Each row was made from one walk, in order. Every step used is in the known rows, and no mark comes twice. Write each row's walk.
Known rows
W, B, R, Z: [-1.29  2.15 -7.30 -0.87  2.08  0.26 -0.44  0.10  0.89  2.27  0.20  1.91
  2.31  2.57  0.11  5.00  5.22 -2.79  6.68 -2.29  2.98 -2.81  1.02  0.55]
W, N: [ 0.38 -0.65 -3.00  4.20 -1.73  0.48 -1.45 -4.60 -2.76 -0.55  1.84  1.69
 -0.10  1.12  3.88 -2.29  1.36  1.82  0.96 -2.17  1.05  4.17  0.14 -1.90]
N, F: [-0.41 -0.80  0.65  1.32  2.00  1.96  1.45  0.79 -0.20 -0.76 -0.21 -2.04
  1.22 -0.59  1.63 -4.59  1.22  1.48  2.27  0.14 -0.75  0.62  1.49 -1.48]
N, F, W, B, Z: [-0.25  0.52  0.41  3.61  3.38  1.04  2.12 -4.17  1.56 -1.41 -2.53  2.28
 -3.53 -1.81 -2.94  1.96 -1.02 -2.51 -0.18  3.11 -4.31  1.67 -0.68 -2.71]
Z, W, N, F: [-0.08 -0.03  5.38  2.93  2.90 -0.67 -0.81 -0.75  1.37 -3.42 -1.27 -2.67
 -2.01  1.82  3.62 -3.12 -0.97 -1.09 -0.06 -1.43 -0.08  3.28  1.37 -0.42]
N, F, B, R: [-0.24  1.12 -0.28 -0.71  4.45 -1.40  2.23  3.83  2.86  1.23 -1.13 -4.75
 -0.65  2.75 -2.08 -2.40  0.51 -5.02  2.58 -3.84 -0.76 -0.70  0.55 -5.51]
R, Z, B: [ 0.97  0.96 -3.40 -2.92 -1.35 -3.78  1.30  1.38  2.12  0.36  1.25  0.50
  3.27  1.24 -0.40  2.16  0.32  1.90  0.60 -0.66  2.41 -2.02 -2.88  3.04]
B, R, Z, F: [ 1.31  1.07 -2.71 -4.25 -1.07 -1.76 -0.45  4.79  0.18  6.78  2.62 -0.81
  4.05  1.04  0.49  5.14  0.96 -0.83  1.41 -3.58  0.18 -0.92  1.28  1.63]
B, W, F: [-0.60 -1.26 -1.44  0.62 -1.44  2.03 -0.61  1.03 -5.46 -1.45 -0.27  1.17
  2.51 -0.37  0.89 -0.87  1.78  4.61  1.22 -0.02  2.19 -0.31  1.27  2.95]
R, Z, W, N, F: [ 0.81  1.33  3.13 -0.64  2.47 -1.24 -0.01  0.88  3.15 -2.93 -2.68 -1.16
  0.47  1.81  5.26  0.18 -3.19 -2.26  0.54 -1.66  0.81  1.71  0.84  2.66]
N, F, W, Z: [ 0.91 -4.01  2.01  3.42 -0.29  2.86  4.53 -1.24  0.98 -0.87 -1.74  2.63
 -4.17 -1.55  1.18 -2.17 -2.15 -0.10 -2.43  3.84 -4.63  4.51 -1.58  2.23]
R, B: [-2.00  0.92 -1.98  1.34  2.10  2.18  0.59 -0.90  0.92 -1.94  0.18  1.86
  2.84 -0.63 -0.10 -1.89  1.91  3.54  4.24 -0.10  1.26 -0.58  1.92 -1.28]
F, W: [ 0.04 -5.07 -2.01  4.05 -3.43  1.14  0.20 -3.36 -0.83 -0.82 -0.79  3.59
 -2.38 -0.89 -0.25  1.63  2.80 -0.50 -0.78 -0.76 -0.62  2.11  0.38  0.59]
B, Z, F, N: [ 2.17  2.51 -0.69 -1.75 -2.83 -0.73 -2.84 -0.44 -0.09  4.61  4.74 -1.76
  1.94 -1.42  0.84 -1.72 -0.72  2.87 -3.01  1.59 -3.00  1.24  1.05 -2.39]
W, N, F, B: [ 0.61  0.29  1.81  1.25  2.85 -1.37  1.45 -2.23  0.90 -2.38 -2.70 -2.12
 -1.72  0.60  2.60 -3.52 -2.81 -2.96  0.19 -1.39 -1.50  1.90 -1.59 -5.57]
N, F, W, B, R: [-1.08 -0.23  1.12  3.60  4.23  0.29  0.87 -2.00  1.27  0.93 -2.78 -0.87
 -3.04  0.94 -2.21  3.21  2.82 -5.14  2.01 -0.71 -0.94 -1.13  1.62 -2.17]
Z, F, B: [-0.52 -3.41  0.98 -2.07 -1.23 -2.41 -0.09  0.74 -0.14  1.25 -0.18 -0.60
 -0.24 -1.77 -1.21  1.78  1.15 -1.45 -0.12  0.16 -2.15 -1.14 -1.54 -2.53]
N, F, B: [-0.70 -1.15  0.83 -0.18  3.02 -0.51  2.43  1.01  2.20 -2.30 -2.85 -2.63
 -0.64 -0.33 -0.24 -3.45 -0.14 -2.74  2.02 -0.36 -1.61 -1.13 -0.82 -4.16]
R, Z, F, N: [ 2.00  0.92 -1.23 -4.94 -4.01 -0.61 -3.23  0.98  0.45  3.81  1.55 -1.14
  4.87 -1.54  5.43  1.63  0.03  1.60 -0.83  0.98  0.54 -3.22  1.56  2.57]
W, F: [ 0.14 -0.56 -4.43  1.91 -0.18  0.43  0.58 -0.78 -2.76 -1.58  0.29  2.55
  4.29  0.26  4.38 -1.48  2.85  6.18  3.41 -0.33  0.54  2.47  1.40  1.35]
W, B, R, Z, F, N: [ 0.53  4.27 -2.42 -4.83 -0.05 -1.62 -4.23  0.37  1.01  6.02  1.56 -2.20
  3.98  1.03  2.64  5.78  3.00 -1.97  2.47  0.18  1.68 -5.81  2.13  0.80]
F, B, Z, W: [-1.25 -0.85 -1.23  0.22  0.80 -2.42  0.37  1.66  4.28 -3.19 -0.47  0.57
 -3.69  1.77 -4.58  0.19  0.42 -3.63  0.20 -0.68 -1.96  2.50 -1.59 -2.86]
N, F, B, W: [-1.46 -1.98  3.79 -1.37  1.30  1.53  1.36  3.38 -0.57 -2.01 -3.51 -3.76
 -2.22 -1.32 -3.67 -2.99 -1.29 -4.17 -0.57 -0.29  0.13 -3.96 -1.23 -2.80]
B, R, Z: [ 0.69  1.37 -7.19 -1.33 -0.52  0.42  0.55  3.13  0.87  3.52  2.12  0.50
  3.42  2.79  1.03  2.21  2.83 -1.17  3.90 -4.75  2.48  0.15  1.73  1.25]

Write each row's walk
[ 0.41  1.28 -1.19 -0.64 -2.89  2.16 -3.32 -0.14 -4.21 -0.90  0.52 -1.29
  3.13 -0.27  4.06 -3.17  1.30  4.94 -0.79  0.81  3.13 -2.27  2.81  2.01]
B, W, F, N
[ 1.57 -1.84  4.81  1.61  0.77 -2.26  5.13 -0.77  2.59 -0.67 -0.73 -0.01
 -4.29 -0.97 -1.92 -0.98 -4.13  0.68 -5.08  4.89 -3.93  2.71 -4.55  2.87]
N, F, W, Z, B
[ 1.53  2.44 -2.19 -3.13 -0.93 -1.33 -2.93  1.28  2.78 -2.97 -1.69  0.22
  5.19  1.97  7.98  1.04  1.21  3.00  1.81  0.34  2.74 -1.02  3.11  5.97]
R, Z, W, F, N
[-0.08 -1.25 -0.15  2.47 -3.18  2.24 -2.47 -2.85 -5.86 -0.56  1.56  0.64
 -1.62  0.29  0.36 -1.83 -0.05  0.48 -1.63 -1.98  2.51  1.35 -0.17 -0.31]
B, W, N
[-0.82 -2.02  0.33  0.83 -2.07  0.17 -1.11 -2.33 -3.45 -2.04 -0.89  0.07
 -3.66  0.53 -1.52 -0.75 -1.12 -3.76 -1.92 -2.18  1.76 -0.13 -2.27 -3.15]
F, B, W, N
[-1.07 -0.86  1.55 -0.64 -2.22 -1.87 -0.55  1.43 -2.69  0.02  2.18 -2.05
 -1.04  0.22 -5.17 -0.54  1.13  1.35 -2.29 -0.09  3.14 -3.01 -2.39  1.60]
Z, B, W
[ 1.16  5.78  1.02 -2.82  0.49 -0.03 -1.60  0.12  2.20  3.22  3.29 -0.92
  3.35 -2.51 -0.72 -1.62 -3.04  4.05 -1.80  2.55 -2.65 -0.85  2.02 -3.24]
R, B, Z, F, N
[-1.91 -3.60 -0.65 -0.48 -2.18  1.13 -0.46  1.06 -2.07 -1.68 -1.20 -0.17
 -2.54 -0.47 -4.26 -0.77  1.76 -3.64 -0.11 -1.03  1.99 -3.01 -1.51 -1.92]
F, B, W
[ 3.18 -0.59  1.69  2.39 -3.32 -2.02 -0.51 -4.83 -1.92  2.95  2.13  3.38
 -3.45 -1.81 -0.99  4.25 -5.10 -0.57 -6.52 -0.08 -5.26  7.02 -1.77 -1.98]
B, Z, F, W, N
[-0.26  1.60  5.58 -3.37 -1.65  3.51 -1.61  1.76 -1.05  2.45  2.05 -0.54
  0.51 -3.63 -0.51 -2.11 -3.42  3.75 -3.95  5.93 -0.69 -3.54 -0.12  2.79]
R, B, W, Z, F, N
[-2.74 -0.20  0.72  0.18  0.75  4.16 -0.07  1.19 -1.68 -1.76 -0.10  0.97
  0.99 -1.60 -3.42 -1.74  0.75  1.91  1.75 -0.44  2.95 -3.29  1.72  0.46]
R, B, W
[ 0.11  0.79 -0.52 -4.31 -2.91 -2.15  0.51  3.44 -0.68  0.39  1.07 -0.66
  1.72 -0.01 -3.88  2.64 -1.11  0.43 -1.74 -0.57  4.10 -4.63 -3.10  4.61]
R, Z, B, W
[ 0.64  1.16  3.53 -2.54  3.42 -3.11  1.19  1.42  5.33 -4.23 -5.16 -1.72
 -1.36  1.70  2.94  1.23 -4.45 -6.39  0.01 -1.85  0.14  0.27 -1.17 -0.04]
R, Z, W, N, F, B
[-0.09 -1.10 -0.08 -2.68  0.70 -3.50 -0.11  3.47  0.75  4.58  1.43 -3.00
 -0.21  1.21 -3.30  2.81  1.95 -3.59  0.41 -3.39 -1.41 -1.15 -0.05 -3.95]
Z, F, B, R
[-1.48 -2.87  2.38  3.72  2.78  1.44  0.90 -4.28  0.55 -2.65 -4.44  1.55
 -3.00 -1.75 -0.11  2.00  2.02 -2.64  1.49  2.93 -1.41 -1.36  0.51 -0.86]
N, F, W, B
[ 0.01  2.20 -2.33  0.26  0.82 -4.54  0.61  2.21  0.83  3.30  4.24 -3.53
  0.79  4.15 -4.08 -0.18  3.03  0.90  0.65 -3.93  2.16 -0.22 -0.72 -1.26]
Z, B, R
[ 0.91 -3.35  0.51  2.45 -2.80 -2.73  3.47 -2.46  1.36 -0.03  1.31  3.58
 -4.31 -0.08 -2.86  1.04 -1.02  1.32 -4.61  3.57 -2.44  3.58 -5.33  3.75]
F, W, Z, B
[-1.89 -4.35 -2.12  4.81 -1.15  1.02 -0.75 -6.41 -1.00 -2.10 -2.46  4.84
 -3.06 -1.09 -0.92  4.57  4.88 -1.93  1.87  1.80  0.12 -0.69 -0.20  0.04]
F, W, B
[ 2.45  2.94  3.44  1.19  0.54 -1.10  0.76 -4.77  0.31  1.95  0.69  3.99
 -1.88 -2.62 -2.23  4.46 -7.24  0.68 -5.51  0.44 -4.80  5.12 -0.90 -3.07]
R, B, Z, F, W, N
[ 0.05  0.13  4.29  1.90  0.60  2.63 -0.62 -0.48 -4.31 -0.71 -0.50 -2.57
 -1.73 -0.10  0.94 -4.14 -2.99 -0.47 -2.02 -1.21  1.08  0.71 -0.05 -1.29]
B, W, N, F
[-1.78  2.14  0.17 -0.69  2.13  3.12  0.64  1.25 -2.63 -2.74 -1.53  2.06
  3.99 -1.60 -0.39 -0.80 -0.85  5.53  2.43  0.77  2.74 -2.34  2.10  1.92]
R, B, W, F
[-0.79 -1.97 -2.29 -1.17 -1.09 -0.23 -0.72  2.69  2.94 -2.39 -1.05  1.43
  1.27  1.52  1.97  2.57  2.79 -0.82  2.88 -1.55  2.16 -0.60  0.86  4.93]
R, Z, W
[ 0.70 -1.98  3.72 -2.39 -5.16  2.72 -2.64  1.32 -3.41  3.59  3.40 -1.48
 -1.05 -2.31  0.66 -2.51 -1.00  2.55 -5.39  5.26 -1.29 -1.52 -0.99  3.62]
B, W, Z, F, N
[-1.09  3.78  6.27  0.79  4.15  3.25  0.80 -0.40 -1.72 -2.06 -1.88 -2.07
 -0.02 -1.25 -0.46 -3.64 -5.47  0.62 -0.65 -0.51  1.48 -1.27  1.17 -2.10]
R, B, W, N, F
[ 0.56  2.42 -3.68 -2.46  2.26 -2.28 -0.11  5.36  2.45 -0.24 -0.62  0.49
  4.49  4.45  3.12  4.52  1.77  0.65  4.11 -4.13  2.85  0.87  2.92  5.35]
B, R, Z, W, F
[ 1.65  3.72 -1.78  0.06  0.19 -1.58 -2.63 -0.10  1.85 -2.40  1.59 -0.44
  2.03  2.21  3.46 -2.42  0.35  4.75 -0.27  1.14 -0.90  3.35  2.88  0.73]
B, Z, W, F, N
[-0.99  4.02 -4.10  0.82  2.80  1.62  1.72 -0.58  1.85 -0.32  2.29  2.80
  2.15 -0.88 -2.98 -2.00 -1.05  3.72  2.25  0.31 -1.51  2.46  0.69 -3.51]
R, B, Z
[-1.25 -2.67  3.35 -1.21  0.81  2.83  3.97  3.42  0.03 -2.01 -2.38 -1.11
 -4.05 -1.43 -3.23 -4.36 -3.07 -2.88 -1.65  3.97 -2.07 -0.48 -3.93  0.18]
N, F, B, W, Z
[ 1.67 -1.28  0.76 -1.15 -3.90  0.89 -1.95 -0.56 -0.75  3.65  3.83 -0.22
  0.65 -1.68  4.30 -3.16  0.35  4.05 -2.63  5.15 -2.78  1.50 -0.70  2.27]
W, Z, F, N
[-1.19 -2.07 -3.11  4.33  0.80 -0.10 -0.99 -3.85 -0.45  1.36 -0.76  2.25
 -3.53  1.45 -2.72  5.53  5.60 -4.15  2.44 -1.82  0.78 -0.49  1.16 -1.28]
F, W, B, R
